What can hang from each mark
fumu: komet
beseb: vuzas
bimun: komet
garul: bimun
vuzas: beseb fumu nasafu viri
rutap: bimun lufi vafu
viri: komet vuzas
lufi: rutap
vafu: rutap
nasafu: komet vuzas
komet: beseb bimun fumu viri

Each row was made from one small tree. The marks that hang from a mark follow it in brackets, in alphabetical order. Every link used is in the known rows. Write each row's tree.
Known rows
lufi{rutap{bimun{komet{fumu}} vafu}}: [  9  12  -5 -13   0 -16   2 -12  -4 -12  -3   0 -13   5 -14  -7  -5  -1
   3  -2   8 -13   3   1  -5   0   0   0 -22  -6  -6 -12]
nasafu{komet{beseb bimun fumu} vuzas}: [ -6   5  -1 -13  34 -11 -10 -11  -3   3  -4  -4   5   3  -5  -8  -3   9
   0   6  12  10 -13  -3   2  -2   0   7   4 -19  10 -19]
nasafu{komet}: [ -1   6  -5 -13   2 -13  -1  -7   0 -11  -6  -2   1   3  -3   0  -6   4
  -3   0   2   2  -5  -7  -3   0   2   0  -7   0   5  -4]
vafu{rutap{bimun{komet{beseb{vuzas{fumu}} viri}}}}: [ -3  -3   2 -11   2  -5  -5   6 -10  -8   7  -1  -1  13  -8 -23   4  -4
   2  -7   3   4   2  -5   4  -4  -1  -3  -2  -9   8   3]
vafu{rutap{bimun{komet{beseb fumu}} lufi}}: [ -3   0   0 -11  -3  -4  -9   0   1  -8   1  -1  -4   9 -12 -21   2   0
   2  -4   2  -6   8  -8   0  -4 -11  -6   3 -12   8   3]
vuzas{fumu{komet{beseb}}}: [ -5  -3   2   7  14   3   0   0 -12  22   7  -2   0   8  -2 -17  -1  -3
  -1 -13   7  10  -4  -2   0  -5  -4  -2   4  13   9   7]
fumu{komet{beseb}}: [-10  -5   1  -2   9   2  -1   0 -11  20  -1  -2  -1   6  -4  -8  -1   8
  -2  -8   4   5  -7  -3   0  -5  -5  -2  -1  -3   4   6]
komet{beseb{vuzas{nasafu}} bimun fumu viri}: [-10  -9   3  11  29  -2 -16  -9   1  27   5  -5   3  21   5  -7  -1  -2
   8  -3   5  16 -11  19  10   2  11   5  12 -25  -1 -17]
vuzas{nasafu{komet{fumu}}}: [  7   1  -5  -7  13  -7  -1 -13   1   3   1  -4  -3  12  -4  -6  -5   2
  -3  -3   6   6  -5  -2  -4   1   5   3   2   5  10  -5]
lufi{rutap{bimun{komet{viri{vuzas}}}}}: [  0   4   0  -5  -4  -7   1  -8  -7 -24  -4   2  -9   6 -12  -6  -4   1
   3   0   7 -10   0   1  -3   1   3  -2 -13  -3  -4  -7]
garul{bimun{komet{beseb fumu viri{vuzas}}}}: [  3  -8   1  -7  24 -20 -10  -1  -6  -3  -9  -2  -1   2  -9 -10   4  -3
   1   4   3  -2  -1  14   4   2   1   2   4  -6   1 -18]
vafu{rutap{bimun{komet{beseb{vuzas} viri}} lufi}}: [ -7   2  -3 -11  -1  -2  -9   0  -4 -15   4   0  -5  12 -10 -20   2  -2
   3  -6   0  -2   5  -6   2  -3  -7  -7  -1 -14   7   4]
bimun{komet{viri}}: [  1  -7  -5   4  11 -16  -6  -3   1  -4  -1  -3  -1   9  -6  -4  -2  -3
  -1  -1   0   1  -3   7  -2   3   9   0 -11   2   2 -16]
bimun{komet}: [  6  -5   0  -2   7 -16  -3  -2   0  -9  -3  -3  -4  -1  -6  -2   1  -2
  -2   1   1   0  -1   3  -2   1   2  -2 -16   8   6 -10]
komet{beseb bimun fumu viri{vuzas{nasafu}}}: [-14 -13   4  18  32   0 -14 -11   0  27   3  -5   4  20   0  -7   1   1
   7  -3  10  21  -8  16   9   4   7   6  29 -27   0 -18]
fumu{komet{bimun viri{vuzas}}}: [-12  -9  -5  11  16   8  -2  -2 -17   6   0  -5   3  10  -3  -4  -2   3
  -1  -9   9  -1  -3   1   2   0   5  -1   1  -5   4  -5]
fumu{komet{viri{vuzas}}}: [ -9  -5  -8   8   9   8   2   1 -16   6   1  -3   0  10  -3  -7  -3   4
  -2 -10   6   0  -2   3  -1   1   3   2   1  -1   4  -1]
bimun{komet{beseb{vuzas} fumu viri}}: [  0  -8   2   2  16 -18 -12  -3   1   8  -1  -4  -4  10  -2  -9   1  -2
   3   1   1  10  -9  19   2   4   7   3 -10  -8   3 -18]
viri{komet{bimun}}: [-11  -5   3  -8   3 -12   2   3 -11  -4 -12  -1   6  -4  -1   5   0   0
   1  -1   6  -4   3  -4   3  -1   0  -5   8   8   3 -10]
viri{vuzas{nasafu}}: [  0  -3  -1   4  13   9   5  -5 -11 -12   5  -2  -8   1  -1  -1   5   2
  -1  -3   7  15  -1   3   1   4  -2   2  14   1  10   1]
nasafu{komet vuzas}: [ -1  11  -9 -18  22  -6   0  -7  -9 -17  -1  -2   2  -1  -6  -6  -5   8
  -4   5   8   4  -9  -9  -3  -1   1   5  -5  -3  11 -11]
beseb{vuzas{fumu nasafu{komet} viri}}: [  6   4  -5  -3  25   4   2  -6 -17  -7  18  -1  -6  14   4 -14   0  -7
  -2 -14   4  19  -6   3   2   5   8  -1  -9  19  16   6]
viri{komet vuzas{beseb fumu nasafu}}: [-10  -3   5  -1  22  -1  12   4 -29 -12  -1  -3  -1   7  -4 -13   4  -1
  -3 -16  16  23  -4  -6   3   3  -5  -5  24  29  18  -3]
rutap{bimun{komet{beseb fumu viri}} lufi vafu}: [ -3  21 -20  -6  15 -19 -10 -25   1   1  -2  -5 -18  10 -16 -18  -4  -2
   3  -7   6   2   6  -5  -2   0  -7  -2   3 -20  -1 -18]
vuzas{fumu viri}: [  0  -2  -2  13  19   7   1   0  -9  13  17   3   2  15   0 -18  -1 -10
  -2 -18   5  15   2   0   1   5   3  -3   8  20   8   6]
vafu{rutap{bimun{komet{fumu viri{vuzas}}} lufi}}: [ -3   0  -4  -6  -3   0  -7   0  -3 -17   2  -2  -4  10 -12 -20   2  -2
   2  -5   4  -6  10  -4  -1   0  -8  -4   4 -11   8   0]
lufi{rutap{bimun}}: [  1   8   1  -9 -11  -2   3  -7  -4 -17  -4   3  -7   4  -9  -5  -5   2
   3   1   5 -14   1  -4  -3  -2   0  -3 -10  -3  -7   0]

Write each row's tree
[-15  -6  -4   4  13   2  -4   0 -10  25   0  -2   2  17  -4 -10  -5   6
  -1 -11   3   6  -9   2   0  -3   2   0   4  -9   0   1] -> fumu{komet{beseb viri}}
[  2  24 -21 -11   9 -16  -4 -23  -3 -16  -3  -4 -20   0 -16 -13  -2  -3
   0  -6   5  -4  10 -14  -4  -2  -9  -6  -5  -9   3 -11] -> rutap{bimun{komet} lufi vafu}
[ -5  -1   1   0  23   4   3  -6 -15 -20   0  -5  -3   9  -4  -4   2   4
  -3  -8  11  22  -9  -7   3   3   0  -3  10   4  12  -3] -> viri{vuzas{beseb nasafu{komet{bimun}}}}
[  3  10  -5 -11   5 -18  -1 -12  -3  -4  -2   0 -11  11 -14  -9  -6   0
   4  -3   7  -7  -1   3  -4   0   2   1 -15 -12  -8 -14] -> lufi{rutap{bimun{komet{beseb fumu viri}} vafu}}
[ -6   1  -2  -7  29   3   0   2 -14   5   6   2   4   3  -4 -12   1   4
  -2  -3   9  10  -4   1   1   3  -1   3  12  -1   9  -9] -> nasafu{vuzas{viri{komet{beseb fumu}}}}
[ -5   1  -1 -12  -3  -4  -8   0  -1 -12   2   0  -5   8 -12 -19   2   0
   2  -5   1  -3   7 -11   0  -4 -11  -8   2 -11   7   6] -> vafu{rutap{bimun{komet{beseb}} lufi}}
[ -8  10 -10   1   5  -7 -12 -19   1 -12  -7  -3 -13   6 -13 -17  -1   1
   3  -2   6   1   4  -2   0   0  -8  -4  12 -13   4 -11] -> rutap{bimun{komet{beseb fumu viri{vuzas}}} lufi}
[  2  16 -11 -15  12 -22  -2 -15  -9  -2  -3  -5 -16   3 -14 -14   1   0
   0  -5   7   9   2 -10   1  -3  -2  -1  -4 -16  -1 -12] -> rutap{bimun{komet{beseb}} vafu}
[  7  12  -6 -14   1 -16   3 -12  -6 -16  -2   0 -13   5 -14  -6  -5   0
   2  -2   7 -11   2  -3  -5  -1   0  -2 -22  -5  -6 -10] -> lufi{rutap{bimun{komet} vafu}}
[  6   2  -3   3  23  11   2  -3 -17  -1  21   0  -7  13   6 -14   2  -9
  -1 -15   3  19  -4   7   4   5   6  -1  -5  18  14   8] -> beseb{vuzas{fumu nasafu viri}}
[ -7  -7   6  -5   2 -12  -1   2  -7   4 -13  -3   7  -4   0   2   0  -1
   2   0   9  -8   4   4   2   1  -1  -1   9   5   4 -15] -> viri{komet{bimun fumu}}
[  0  22 -17 -11  13 -19  -9 -24   1  -3  -4  -5 -20   3 -16 -17  -2  -1
   2  -6   6   2   7  -8  -2  -2 -12  -3   0 -16   2 -14] -> rutap{bimun{komet{beseb fumu}} lufi vafu}
[  5  -9  -3   7  10 -17  -8  -3   5   4  -3  -4   0   9  -5  -7  -2  -5
   0   1   3  -2  -1  15  -3   5   9   4  -9   0   3 -21] -> bimun{komet{fumu viri}}
[  9  16 -12 -13   7 -20  -2 -16  -6  -5  -4  -6 -15   0 -13 -15   0  -3
   0  -4   9  -1   6  -5  -1   0  -1   3  -8 -12   1 -16] -> rutap{bimun{komet{fumu}} vafu}
[-21  -9   3  14  28   0 -11  -6  -6  12   2  -2   4  15   0   0   2   3
   6  -3   5  23  -8   7  10   1   6   0  24 -27  -4 -12] -> komet{beseb bimun viri{vuzas}}
[ -9  -6   1  16  34  11   0   3 -23  15  14  -2   7  26  -4 -27  -3  -6
  -4 -30  11  20  -8 -11   4   1   3 -10   2  26  11   6] -> vuzas{beseb fumu{komet{bimun}} viri}
[-10  -8   7  -1   7  -5   3   3 -17 -12 -12  -4   1 -10   0   3   6   1
   2   0  14   2   5   7   5   5  -6   2  18   3   9 -14] -> viri{komet{bimun fumu} vuzas}
[ -8  -9  12   6  17  -5 -14  -6   7  27  -3  -4   4   5   2  -3   2   1
   7   3   6   9  -6   9   7  -2  -2   2  13 -22  -2 -12] -> komet{beseb bimun fumu}
[  5  -6  -2  -6  24 -17  -5   0 -12 -14  -6  -2  -1   1  -9 -11   4  -7
  -1   1   3  -4   2   8   3   1   3  -1   0   7   4 -15] -> garul{bimun{komet{viri{vuzas{fumu}}}}}
[  5  11  -3 -13   3 -18   0 -12  -3  -6  -3   0 -13   6 -14  -9  -5   1
   4  -2   8  -7   0   1  -4  -1  -1   0 -18 -10  -7 -11] -> lufi{rutap{bimun{komet{beseb fumu}} vafu}}
[  5  23 -20  -9   8 -16  -7 -23   0 -10  -4  -5 -20   0 -16 -16  -3  -4
   1  -5   7  -6  11  -8  -4   0  -9  -3  -4 -10   3 -15] -> rutap{bimun{komet{fumu}} lufi vafu}
[ -6  -7  -3  13  35   4  -2 -11 -14  31  13  -4   1  25  -4 -20  -5  -5
  -1 -19  10  16  -8  -4   0  -4   6  -2  15  13  13   1] -> vuzas{fumu{komet{beseb bimun viri}} nasafu}
[ -1   2  -3 -11  -6  -2  -6   1  -2 -18   2   0  -4   7 -12 -18   2  -1
   1  -5   1  -8   9 -11  -1  -4 -10  -8  -1  -7   8   5] -> vafu{rutap{bimun{komet} lufi}}
[ -9  -4   5  12  21  12   4   3 -23  -8   4  -4  -1   6  -2 -14   4  -1
  -1 -14  13  18  -5  -4   5   0  -5  -3   8  14  13   2] -> viri{vuzas{beseb fumu{komet{bimun}}}}
[  2  -2  -1  -5  19   4   1  -2 -17  -5   9  -1  -4   8   5  -5   2  -4
   0  -9   5  10  -3   9   5   6   6  -1  -4  10  11  -1] -> beseb{vuzas{nasafu viri{komet{bimun fumu}}}}
[-19 -10   2  18  37   1  -9 -10  -9  19   8  -2   3  22  -1  -7   1  -1
   5  -9   9  29  -9   5  10   0   7   0  30 -17   3 -10] -> komet{beseb bimun viri{vuzas{fumu nasafu}}}
[  6  17 -14 -14   8 -20   0 -15  -9 -11  -3  -5 -16   0 -14 -12   0  -2
  -1  -5   7   2   5 -10  -1  -2   0   0  -9 -10   1 -13] -> rutap{bimun{komet} vafu}
[ -5   5  -3 -11  -9   6  -5   2  -2 -14   4   1  -2   7  -9 -17   1  -1
   2  -5   1  -8  10 -13   0  -4 -11  -7   6 -10   5  10] -> vafu{rutap{bimun lufi}}
[ -5  -3  -3  13  34   7   2  -3 -18  20  13  -5   3  32  -6 -28  -7  -5
  -4 -27  11  19 -13 -10   0  -2   7  -5   9  28  14   2] -> vuzas{beseb fumu{komet{viri}} nasafu}
[ -9  -3   1  -4   9   5  -1   2 -15  12   1  -2  -4   4   0  -7   0   7
  -1  -7   3   5  -9   2   2  -4  -4  -1  -9  -3   5   8] -> fumu{komet{beseb{vuzas}}}
[ -2  23 -18 -12  13 -18  -7 -24  -3  -8  -2  -4 -21   3 -16 -14  -2   0
   1  -7   5   4   6 -13  -2  -3 -11  -6  -1 -14   1 -11] -> rutap{bimun{komet{beseb}} lufi vafu}
[-17  -9   7  -6  24  -6   4  -3 -21  -5  -6  -3  -2   1  -3   2   6   5
   1  -6  13  21  -3  -1   6   1  -5  -4  28   2  11  -7] -> viri{komet{beseb bimun} vuzas{nasafu}}
[  3  10  -7 -16  21  -7  -3  -8  -4  -8  -3  -3   3  -1  -5  -9  -5   7
  -3   6  10   0  -8  -1  -3   1   1  10  -4  -6  12 -16] -> nasafu{komet{fumu} vuzas}
